What can hang from each mark
k_272: k_584 k_844
k_844: k_131 k_272
k_59: k_356 k_584
k_584: k_59 k_272 k_505
k_131: k_584 k_844 k_919
k_505: k_584
k_919: k_131

Each row was made from one small tree. Brackets hold a mark, then the marks that hang from it, in the order of their numbers. Every link used is in the known rows. Write each row's tree.
Known rows
{k_584 {k_59 k_356} {k_272 {k_844 {k_131 k_919}}} k_505}: -6 -6 -7 -1 14 32 11 11 26 27 -4 14 16 -11 0 18 -9 -50 2 20 -34 16 7 -29 -5 19 -13 -15 -43 -5 -37 -29 50 36 0 -1 4 5 -1 -8 1 -25 -26 65 -23 7 6 44 -31 -14 28 -12 13 -16 -61 -33 22 -1 13 -23 6 11 -12 -7 -20 -7 -18 32
{k_919 {k_131 {k_584 k_272}}}: 1 -12 10 4 7 23 3 4 19 -21 -17 -10 -7 -3 16 -6 -15 -17 -15 0 -25 8 -5 9 4 5 -28 8 -10 -16 -15 -32 29 -5 7 5 4 -6 14 -8 4 -8 -10 7 -21 12 -6 11 -7 7 19 2 13 -21 -39 -30 -3 1 0 5 0 50 2 -5 21 -6 3 28
{k_919 {k_131 k_584 k_844}}: 16 3 21 0 5 23 19 7 30 -4 -17 -10 -11 7 -3 -7 8 -5 -4 1 -23 5 -1 10 1 30 -24 -10 -3 9 -9 -28 20 -10 16 15 13 -7 20 5 12 -20 5 6 -16 11 -21 -16 10 2 11 3 2 -20 -37 -29 -11 17 7 8 -3 29 14 0 1 0 17 8
{k_505 {k_584 k_59 k_272}}: -2 -19 -24 1 21 0 -10 12 2 4 -20 2 20 3 27 7 -22 -16 -18 15 -39 3 1 6 -6 -2 -26 39 -9 7 -25 -39 26 2 2 2 -25 17 -17 -7 -5 3 -8 23 -3 17 -5 -1 -6 2 23 13 -8 -17 -41 -15 12 -15 -7 -13 -12 39 -5 7 -20 13 -23 23
{k_59 {k_584 k_272}}: 0 -2 -3 12 3 11 -2 8 10 -12 0 6 17 -18 20 7 -11 -6 -21 11 -20 4 -4 -8 -15 -8 -31 12 0 3 -7 -22 18 -3 -5 -7 -17 4 20 -16 8 -14 -13 14 10 -2 16 11 -26 -3 17 -3 1 -7 -31 -20 7 -8 4 3 3 35 0 3 9 -5 -14 20
{k_131 {k_584 k_505} k_844}: 4 10 7 21 19 28 23 8 28 -11 -9 -2 5 10 -5 3 7 6 20 24 -24 20 -5 -2 -6 33 -20 -29 -10 13 -10 -35 22 6 12 6 -1 -8 31 3 3 -20 -14 34 10 -2 -16 9 5 -3 -1 4 16 -13 -20 -26 4 11 1 -9 -9 25 10 32 -22 15 10 24
{k_272 {k_584 {k_59 k_356} k_505} k_844}: -17 -5 -26 -3 20 34 8 2 27 51 -6 22 17 -15 -23 15 -1 -31 12 39 -12 7 -2 -19 -19 20 4 -21 -31 31 -20 -16 40 44 8 -2 -45 8 -11 -14 -6 -15 -11 42 8 15 -3 -1 -49 0 12 -22 4 -6 -66 -26 18 -4 -8 -30 0 -10 3 32 -24 15 -4 12
{k_131 {k_584 k_505} {k_844 k_272} k_919}: -2 16 18 41 18 32 49 14 29 -23 -2 -15 7 6 -12 6 -4 -6 6 26 -42 6 -12 -4 1 31 -36 -31 -15 14 3 -48 36 18 5 0 -6 4 47 5 13 -35 -28 63 4 -4 -19 43 14 -10 -2 7 6 -13 -35 -54 -10 4 -2 -3 -10 43 -3 50 -28 -2 7 37
{k_272 k_584 k_844}: -16 -3 -10 21 1 16 11 -9 11 26 -7 -7 6 -6 -26 6 4 5 -18 15 0 -17 4 1 -11 10 -11 -24 -4 28 8 -8 32 10 6 -5 -38 3 9 -1 5 -20 8 18 -1 15 -8 -5 -48 2 1 -7 -6 -6 -33 1 -2 5 -13 -7 6 -5 7 15 -7 4 -11 -10
{k_131 {k_584 k_59 {k_272 k_844} k_505}}: -19 -18 -14 13 20 41 4 19 18 12 -19 1 20 0 7 9 -18 -32 9 38 -40 20 -4 -5 7 25 -27 -10 -29 11 -19 -41 55 25 2 1 -24 0 4 -4 -3 -25 -26 58 2 8 -10 35 -31 -7 43 -5 16 -18 -61 -28 17 -2 -8 -28 -20 42 0 20 -27 20 3 45
{k_505 {k_584 {k_59 k_356} {k_272 k_844}}}: -3 -12 -24 -4 23 11 1 25 20 36 -22 11 22 -11 11 15 -14 -34 -14 19 -13 9 -1 -28 -15 1 -21 11 -11 27 -28 -20 43 19 9 -3 -43 31 -4 -13 -7 -13 -3 34 -10 22 6 3 -46 0 35 7 -6 -10 -74 -23 8 -11 -5 -22 -5 13 0 9 -16 5 -29 8
{k_272 k_844}: -5 -2 1 1 -4 9 6 4 5 13 -7 -3 5 1 -14 -1 4 -6 -5 10 7 -9 3 -7 6 10 -3 -17 -4 14 2 1 20 9 5 5 -13 2 4 8 0 -18 4 16 -4 8 4 0 -27 -4 9 -6 -2 2 -20 3 -5 7 -2 -9 2 -9 7 1 -8 -1 -6 -8
{k_584 {k_59 k_356} {k_272 {k_844 k_131}} k_505}: -1 -16 -13 -10 25 33 -4 21 17 19 -7 33 19 -6 9 13 -4 -53 10 29 -26 29 20 -36 -14 10 -5 -15 -33 2 -44 -18 47 35 1 -8 -7 9 -10 -12 -7 -25 -22 36 -18 12 8 28 -34 -9 31 -6 17 -15 -64 -16 27 1 15 -31 12 10 -3 -7 -24 8 -23 28
{k_272 {k_584 {k_59 k_356} k_505} {k_844 {k_131 k_919}}}: -9 5 -14 7 15 34 27 -11 35 44 -2 9 8 -15 -31 19 6 -44 -3 28 -38 -4 4 -18 -21 25 -10 -26 -44 12 -23 -35 46 40 5 0 -13 2 -6 -14 11 -31 -15 56 -13 15 -9 16 -46 -8 3 -20 7 -8 -65 -29 22 5 6 -17 10 -4 1 16 -26 -3 -17 11
{k_844 {k_131 k_584 k_919} k_272}: 10 3 26 36 4 21 38 3 14 -23 -1 -18 -10 1 -1 -2 -18 -16 -20 4 -42 -18 0 -1 -3 5 -36 -6 -7 -11 6 -36 22 -2 2 2 6 10 29 -6 29 -21 -18 14 -20 3 -14 34 8 -9 -2 9 7 -16 -35 -32 -2 12 12 23 8 49 0 5 -5 -17 -7 17
{k_272 {k_584 {k_59 k_356} k_505} {k_844 k_131}}: -6 -8 -19 -2 26 36 6 -1 25 45 -8 26 9 -3 -19 15 8 -39 6 41 -22 7 21 -19 -27 21 -7 -24 -36 21 -30 -23 45 40 4 -3 -31 10 -15 -20 3 -25 -10 25 -8 22 -3 3 -51 -7 1 -15 10 -9 -68 -14 28 6 6 -20 13 -9 6 13 -28 12 -13 10
{k_272 {k_584 k_59 k_505} k_844}: -23 -13 -25 10 11 27 5 -2 15 31 -10 4 17 -4 -26 9 -3 -18 5 45 -27 -5 5 3 -3 30 -7 -15 -25 23 -14 -27 48 36 2 0 -37 -3 -17 -5 -3 -22 -9 47 11 18 -10 2 -45 -4 11 -15 -4 -14 -47 -12 18 -4 -16 -25 -6 2 2 32 -40 22 -6 18
{k_131 {k_844 {k_272 {k_584 k_505}}} k_919}: -10 13 5 42 10 20 36 5 22 -9 3 -12 15 -2 -25 12 -4 1 -2 28 -34 -5 3 4 -4 18 -31 -27 -17 27 0 -40 42 25 6 -5 -25 6 33 1 7 -32 -20 56 7 6 -17 36 -7 -4 -12 2 -4 -15 -30 -42 -5 -3 -7 -11 4 21 -4 52 -29 0 -4 30
{k_505 {k_584 {k_59 k_356} {k_272 {k_844 {k_131 k_919}}}}}: 6 -4 -17 6 23 15 15 9 27 40 -19 1 15 -7 3 18 -10 -40 -29 5 -39 -6 3 -26 -15 6 -32 6 -27 10 -31 -42 46 18 5 1 -13 21 3 -13 8 -23 -7 47 -30 19 -4 13 -39 -9 26 2 2 -12 -76 -23 16 -5 8 -7 6 23 -3 -3 -11 -11 -41 10

Write each row's tree
-4 1 5 21 14 40 31 -8 29 19 -7 -15 -3 8 -12 10 -8 -30 1 31 -59 -8 1 1 1 46 -29 -18 -37 -5 -15 -54 47 29 2 15 12 -11 -1 4 16 -30 -20 64 -14 12 -30 30 -17 -17 13 -12 12 -15 -50 -29 17 14 8 -5 -9 22 1 12 -34 0 2 26
{k_272 {k_844 {k_131 {k_584 k_59 k_505} k_919}}}
1 18 23 39 1 15 48 15 27 -9 -5 -25 4 -6 -7 7 -9 0 -13 6 -32 -7 -10 -9 9 19 -47 -19 -2 15 11 -34 26 -6 13 4 -6 13 50 8 21 -21 -20 41 -3 -6 -19 18 23 -3 10 8 -3 -11 -36 -41 -21 13 -1 3 -7 37 -2 29 -9 -11 10 21
{k_131 k_584 {k_844 k_272} k_919}
-23 -5 -7 26 14 39 24 7 29 15 -17 -18 16 -6 -8 12 -24 -26 -2 29 -47 8 -14 2 10 29 -37 -10 -36 1 -15 -51 57 28 -1 5 -11 -4 14 4 0 -28 -33 88 -6 1 -15 47 -21 -7 42 -14 11 -17 -61 -46 8 -7 -10 -17 -23 43 -4 21 -25 6 2 50
{k_131 {k_584 k_59 {k_272 k_844} k_505} k_919}
2 -2 1 10 31 38 17 5 31 7 -6 10 3 -15 13 16 -20 -43 1 11 -57 19 -10 -19 -14 14 -30 -5 -41 -21 -35 -47 44 20 2 0 7 1 7 -17 10 -11 -36 50 -13 -7 -6 38 1 -8 25 -10 25 -16 -59 -50 25 0 13 -10 -6 36 -6 0 -11 -9 -1 48
{k_844 {k_131 {k_584 {k_59 k_356} k_272 k_505} k_919}}
1 -3 -5 -10 25 40 17 22 33 16 -6 24 6 -7 -6 6 0 -48 14 41 -32 16 12 -11 -13 20 -9 -11 -33 30 -32 -28 54 30 10 1 -29 17 1 -15 1 -21 -14 31 4 26 -9 -8 -23 3 4 -6 -9 -26 -81 -54 8 4 5 -27 3 20 3 34 -27 11 1 40
{k_919 {k_131 {k_844 {k_272 {k_584 {k_59 k_356} k_505}}}}}
13 -8 6 2 24 36 16 19 24 3 -4 22 -8 -13 18 3 -18 -45 -8 16 -32 8 6 -30 -15 2 -25 5 -11 -5 -21 -15 21 4 5 -3 -16 31 8 -22 22 -7 -20 1 -2 7 -8 1 5 -4 16 7 11 -12 -68 -30 10 11 18 -3 3 34 3 2 -13 -2 -4 25
{k_844 {k_131 {k_584 {k_59 k_356}}} k_272}
-15 -12 -10 9 12 26 8 2 10 8 -9 -4 17 4 -7 14 -13 -36 0 24 -47 6 14 -7 6 25 -21 -11 -38 -11 -31 -41 52 33 -5 1 11 -7 -8 3 -1 -27 -26 70 -18 11 -6 51 -24 -14 23 -9 10 -22 -47 -16 19 2 8 -20 3 29 -9 -2 -33 2 -13 32
{k_584 k_59 {k_272 {k_844 {k_131 k_919}}} k_505}
-10 -7 -20 8 28 33 10 18 17 11 3 28 11 -11 -8 15 -15 -38 11 39 -22 14 1 -16 -14 6 0 -3 -26 22 -19 -17 41 34 4 -15 -48 28 2 -24 -6 -9 -25 25 19 8 3 17 -22 4 2 -9 1 -10 -59 -39 19 -11 -5 -26 -1 13 -7 46 -27 10 -2 33
{k_844 {k_272 {k_584 {k_59 k_356} k_505}}}
-12 -19 -18 -8 20 19 -11 15 -2 -10 -10 12 19 1 17 9 -16 -24 18 27 -36 26 2 1 3 8 -5 13 -27 -7 -33 -21 33 25 -6 -2 -9 -2 -16 -3 -18 2 -30 38 8 2 3 30 1 2 22 -5 8 -13 -23 -17 21 -13 -1 -27 -12 30 -10 8 -26 15 0 48
{k_584 k_59 k_272 k_505}
-1 8 15 32 4 20 33 7 30 2 -13 -29 14 -15 0 9 -10 8 -16 -8 -36 4 -16 -10 1 10 -53 -16 -6 5 0 -41 30 -8 9 0 1 -6 49 9 9 -15 -18 53 -16 -14 -10 29 22 3 25 3 6 -14 -31 -38 -14 6 0 3 -10 41 -4 8 7 -10 6 24
{k_131 {k_584 k_272} k_844 k_919}
-6 -3 -10 10 21 37 5 16 36 10 -3 24 21 -23 6 16 -8 -25 1 30 -12 19 -10 -40 -29 7 -14 -27 -19 25 -24 -19 45 34 0 -8 -35 14 26 -26 -2 -36 -21 42 8 9 25 25 -66 -6 29 -10 11 0 -65 -36 16 -9 5 -20 6 10 -1 26 6 -2 -24 20
{k_59 k_356 {k_584 {k_272 k_844} k_505}}
-5 -6 -3 5 19 27 16 17 14 -3 -8 12 7 6 -6 4 -5 -28 6 46 -44 6 20 10 0 28 -13 -4 -26 23 -27 -40 55 25 11 5 -22 5 -8 -6 6 -25 -12 37 9 31 -19 0 -12 1 3 -3 -13 -37 -65 -38 3 5 1 -24 2 41 -1 32 -42 18 1 45
{k_919 {k_131 {k_844 {k_272 {k_584 k_59 k_505}}}}}
4 5 -8 17 12 23 28 4 18 24 4 6 0 -24 -12 17 -14 -45 -26 12 -38 -14 9 -20 -16 -5 -22 4 -25 1 -13 -23 34 14 4 -8 -22 23 6 -21 20 -6 -20 26 -9 8 -6 11 -13 -3 0 -5 -7 -12 -66 -36 7 4 9 1 14 20 -6 5 -9 -12 -15 15
{k_844 {k_131 k_919} {k_272 {k_584 {k_59 k_356}}}}
-16 -11 -22 3 20 18 -1 -5 5 12 -8 11 12 -3 -9 10 -8 -14 10 34 -34 3 0 14 -8 15 -5 5 -27 10 -17 -29 28 24 -2 0 -28 -4 -22 -11 -6 -6 -15 35 16 10 -12 4 -19 0 4 -13 2 -12 -26 -16 21 -11 -9 -21 -10 13 -5 27 -34 21 6 23
{k_272 {k_584 k_59 k_505}}
-11 -1 6 34 -3 22 30 3 26 12 -13 -33 9 -13 -12 7 -19 -9 -24 1 -26 -5 -20 -6 4 11 -41 -19 -12 0 5 -34 46 5 3 2 -12 -3 39 7 9 -29 -18 56 -21 -5 -8 41 -23 -1 37 0 9 -14 -41 -34 -9 1 -8 0 -8 38 -2 7 12 -16 1 18
{k_131 {k_584 {k_272 k_844}} k_919}
2 9 7 17 12 35 21 7 39 9 1 15 12 -21 1 19 -5 -40 -19 18 -35 5 -3 -35 -32 11 -23 -26 -29 9 -25 -34 46 37 -3 -8 0 7 28 -23 13 -49 -24 54 -15 3 17 47 -62 -18 11 -12 15 -6 -68 -44 20 0 14 -6 18 22 -1 8 4 -20 -39 20
{k_59 k_356 {k_584 {k_272 {k_844 {k_131 k_919}}} k_505}}
7 21 20 26 -1 19 40 0 28 11 -10 -28 -2 -10 -14 8 7 6 -9 0 -31 -4 -21 1 4 23 -39 -18 -7 9 14 -35 14 -10 6 9 10 -8 37 10 14 -13 -7 39 -5 -11 -22 4 20 -6 5 0 2 -9 -20 -33 -16 14 2 10 -14 18 5 10 4 -9 14 8
{k_131 k_584 k_844 k_919}
-16 -13 -8 14 10 19 -2 11 4 -4 -5 4 19 12 -1 5 -9 -13 7 22 -4 17 7 -9 4 11 -8 -27 -18 9 -17 -15 42 29 1 -6 -17 -2 14 3 -14 -27 -18 36 -8 9 10 43 -30 0 21 -6 11 -8 -23 -6 7 -8 -5 -26 -3 14 -1 14 -17 8 -17 25
{k_584 {k_272 k_844} k_505}
4 4 5 6 30 42 29 35 36 9 -9 23 11 -9 8 10 -6 -29 21 37 -33 31 -3 -29 -9 21 -25 -18 -21 25 -22 -27 41 18 10 -3 -26 24 23 -8 5 -12 -29 36 16 1 -11 13 15 -3 19 1 6 -14 -72 -52 3 10 6 -28 -10 26 0 40 -33 16 16 42
{k_131 {k_584 {k_59 k_356} k_505} {k_844 k_272}}
7 -11 2 -16 29 44 12 32 44 7 -20 19 9 -11 18 7 -2 -45 13 24 -44 43 -2 -19 -2 22 -21 -7 -29 4 -40 -45 48 20 16 5 1 3 11 -12 -6 -14 -25 42 -11 10 -10 4 0 6 33 -8 14 -26 -80 -56 10 4 8 -23 -11 43 0 13 -7 8 12 52
{k_919 {k_131 {k_584 {k_59 k_356} k_272 k_505} k_844}}
9 -6 -3 33 11 4 18 -2 16 -2 -16 -24 6 11 -5 8 -11 -9 -41 4 -36 -19 7 -3 -11 9 -37 -4 -9 8 -6 -49 43 12 3 4 -4 8 11 -3 11 -36 -3 42 -38 21 -3 35 -38 -13 9 14 1 -16 -38 -10 2 -3 1 5 16 33 0 5 -11 -15 -47 3
{k_505 {k_584 {k_272 {k_844 {k_131 k_919}}}}}
-18 0 -10 14 17 48 24 13 41 39 -14 -4 13 -22 -5 19 -20 -44 4 26 -38 17 -21 -24 1 21 -26 -18 -42 4 -24 -39 57 29 5 -1 -16 8 21 -7 2 -24 -33 78 -9 -4 -8 41 -31 -2 41 -14 14 -10 -76 -58 12 -8 -5 -22 -18 18 -5 21 -10 -6 -3 41
{k_131 {k_584 {k_59 k_356} {k_272 k_844} k_505} k_919}
12 -2 6 6 9 28 6 16 30 17 -1 20 15 -22 10 12 -3 -33 -28 9 -17 6 14 -49 -31 -4 -28 -16 -6 14 -20 -12 37 7 0 -9 -22 20 21 -27 13 -28 -8 8 -16 9 22 7 -57 -8 19 -4 12 -5 -78 -19 8 8 16 -1 27 13 10 -11 15 -12 -29 1
{k_59 k_356 {k_584 {k_272 {k_844 k_131}}}}
-13 2 -8 10 6 36 27 13 39 49 -17 -13 12 -33 -3 20 -15 -36 -13 7 -31 6 -17 -29 -1 10 -35 -7 -27 4 -16 -32 48 14 8 -1 -17 13 22 -2 6 -14 -23 60 -13 -6 -2 23 -25 0 50 -11 6 -7 -76 -48 1 0 -5 -11 -13 19 -3 1 8 -10 -4 31
{k_131 {k_584 {k_59 k_356} {k_272 k_844}} k_919}
